Each row was made from one walk, in order. Every step used is in the known rows, and no mark comes twice. Write each row's walk.
Known rows:
nuto > bivem: [ 13 -14 -17  -9 -11  -3 -21  10 -25 -22 -32  -4  -2 -13  -5   0   2  16
  10   0  -1  -3  15]
kerit > nosab: [  8 -19  -5   9   1 -17 -16   7 -10   7  -3 -15  29  12  -2  -6   9   0
   5 -17 -12  21 -12]
nuto > datib > bivem: [ -4 -14  -9  11   8 -21 -32 -22   0  19   1   3 -47  40  10 -11   0  -5
  -5 -15   1 -10  -2]
vilena > nosab: [ 12  -4 -29   4   0 -20 -16  26  -9 -14   5  -6  24   4   7  -6   0  -3
   5 -21 -12  12   8]
bivem > nuto > nosab: [  0  14 -11  -4  11   7 -11   3  21   8 -21   6  21   0   1 -17   2   1
   6 -32 -19 -14  20]
datib > vilena: [  1  -4  -6 -11   9  -5  -2 -24   3 -10   8  -3 -13  -8  12  -4  11   4
  14 -19  -6  -9   1]
datib > vilena > nosab: [  4  13 -22   6   5 -11  -1   7  -5 -28  12 -10  -2  -1  21   0   8  -5
  11 -22 -11   0   0]
nuto > bivem > rufor > nosab: [ 26 -14 -27   0  -4  -7 -36  15 -21 -38 -23  -4   5   9 -15  11   8  10
   5 -12 -13  15   1]
bivem > rufor: [ 16 -39 -26 -34   8 -14 -29  -7   4  -2  -2   2  28  21  -9  -3  -1   3
   9 -16 -11   6   2]
datib > bivem > nuto: [  7 -10  -6  -5  13 -32 -13 -29   1   5  -9   5 -32  -8   8 -13  12  -1
   1   7  -3 -16  17]
nuto > datib: [ -3 -12 -12   0   5  -4 -24   0   2  16   4   5  -6  29   1 -12  -5  -4
   0 -32  -4  -6  -1]
datib > kerit > bivem > nuto: [ -8   6  21 -22   7 -23  11 -16   3 -19 -13 -14  19 -28  -4 -27  -2  -3
   8  22   9  -9   9]
datib > bivem: [  8 -23 -10  -5   8 -31 -25 -24  -6   8   0  -2 -31   4   9 -10   8   3
   2  -1  -1  -1   6]
rufor > datib > vilena > nosab: [ 23  19 -29  19  12 -12  -5  -2 -14 -20  14  -4  -9  16  27  -3  -8   1
  15  -8  -9   4   4]
kerit > bivem > vilena: [ 16  18 -21 -13   9 -11  -9 -19  27 -36   2 -13  19  -4  -2 -13  -6   1
  16   0  -4 -16   3]
rufor > datib > kerit: [ 10 -37   5  -5   8 -11  -8 -13  -9  14   1  -3   4  10   2 -16 -23   3
  12  21   3  10  14]
nuto > datib > vilena: [-11   7  -5   3  10   5  -9 -20  11   2  10   2 -32  25  13  -7   3  -5
   6 -35  -3 -18  -8]
rufor > bivem: [ 15 -31 -26  -5   7 -27 -21  -5  12  15  11  -2 -15 -17   2  -3   3   4
   8 -15  -8   9   7]
rufor > bivem > vilena > nosab: [ 21  -8 -57  15   9 -20 -16  17  43 -24  17  -7 -12   1   8   7 -11 -11
  13  -6 -20   0  11]
datib > kerit > bivem: [ -7  -8  17 -20   2 -21  -1 -11  -6 -16  -5 -22  21 -15  -3 -24  -6   1
  10  14  10   5  -1]
bivem > rufor > datib > kerit > nosab: [ 15 -52   1  -2   9 -16 -20  -6  -7  13  -8 -16  38  52  -7  -5 -23  -3
  11  20  -8  32 -12]
nuto > datib > kerit > nosab: [-24 -31  20  20   0  -6 -11  11   1  19  -5 -18   9  44  -5 -12 -10 -16
  -3  -8  -2  16 -17]

Write each row's walk:
[ 31  17 -19 -21  20 -16 -14 -44  -7 -27   3 -10  10  26  13  -9  -8  11
  22   3   0  -3 -11]	kerit > bivem > rufor > datib > vilena
[ 14 -18 -23  -8  12 -29  -9 -10  21  13   2   6 -18 -29   2  -8   8   1
   6  -8  -9  -6  17]	rufor > bivem > nuto
[ -1  34  -3  -5   9 -18  -8 -12   6  -7 -10  -1   5   6   1 -26   1  -4
   0 -18   4 -22   0]	kerit > bivem > nuto > datib
[-17  28  20 -11   9   1   5  -5  19 -11 -27 -16  30 -11   0 -31  -9  -4
   8   2  -2 -12  13]	datib > kerit > bivem > nuto > nosab
[ -4   2  -9  -2  10  -7 -12  -3  13  13  -7  13 -10  15  -1 -15  -1  -7
  -2 -27  -6 -21  10]	bivem > nuto > datib
[ 13  -3  12  -8   8 -20  -5 -22 -14  -6  -2 -17  17   2   4 -26 -21   6
  14  28  12   9   4]	rufor > datib > kerit > bivem
[ 15   2 -42   8   5  -6 -12  19  27 -34   9  -5  18  12   5   0 -12 -11
  12  -9 -18  -6  12]	bivem > vilena > nosab
[ 21 -25 -18   7  16 -34 -40 -19  -2  -8   9  -4 -22  26  -1   2  15  -3
  -2 -14 -13  17  -7]	datib > bivem > rufor > nosab
[-11 -40  19   6   0 -13  -4   6  -5   8  -6 -22  26   9  -6 -10  -2  -8
   4   6  -5  24  -9]	datib > kerit > nosab
[-24 -19  16  -4   8  -3   1  -5  18  13 -11   5 -12  16  -5 -20 -12 -15
  -2  -4   2 -18  11]	bivem > nuto > datib > kerit
[-20   2  17  -6   3 -11  -8  -8   2  -5  -3 -17   4  19  -2 -26 -15  -8
   2   0  13  -4  -7]	nuto > datib > kerit > bivem
[-15  24 -11  15   5  -4  -3  15  31 -43   4 -23   9  37   4 -16 -28 -23
   7   6   1 -12  -3]	nuto > datib > kerit > bivem > vilena > nosab
[ -6  10 -15   8  18  -9  -1 -26  35  10  11   9 -62   3  15  -3   7  -8
   4 -25  -6 -26   2]	rufor > bivem > nuto > datib > vilena
[ 22 -22 -21  -5  12 -17 -32   2   2 -11  11   0  20  17 -10   2   9  -1
   3 -30 -18  21  -5]	bivem > rufor > nosab
[ -2  12  -7   7  14  -9 -19 -19  18  13 -22   4 -20  10  11 -16   7  -2
   1 -14 -14 -18  20]	datib > bivem > nuto > nosab
[ 33  33 -35  -5  16 -23 -14 -14 -13 -44   7 -16  22  34  21  -6 -12   3
  19   0  -6   6 -11]	kerit > bivem > rufor > datib > vilena > nosab
[  9 -16 -17  20  17 -25 -46 -17   4   5  11   2 -38  59   0   0   6 -12
  -9 -29 -10   8 -14]	nuto > datib > bivem > rufor > nosab
[ 17 -55  -8 -25  13 -13 -20 -17  -1   9  -4  -1  21  37  -6  -9 -28   1
  14  22  -2  12   7]	bivem > rufor > datib > kerit
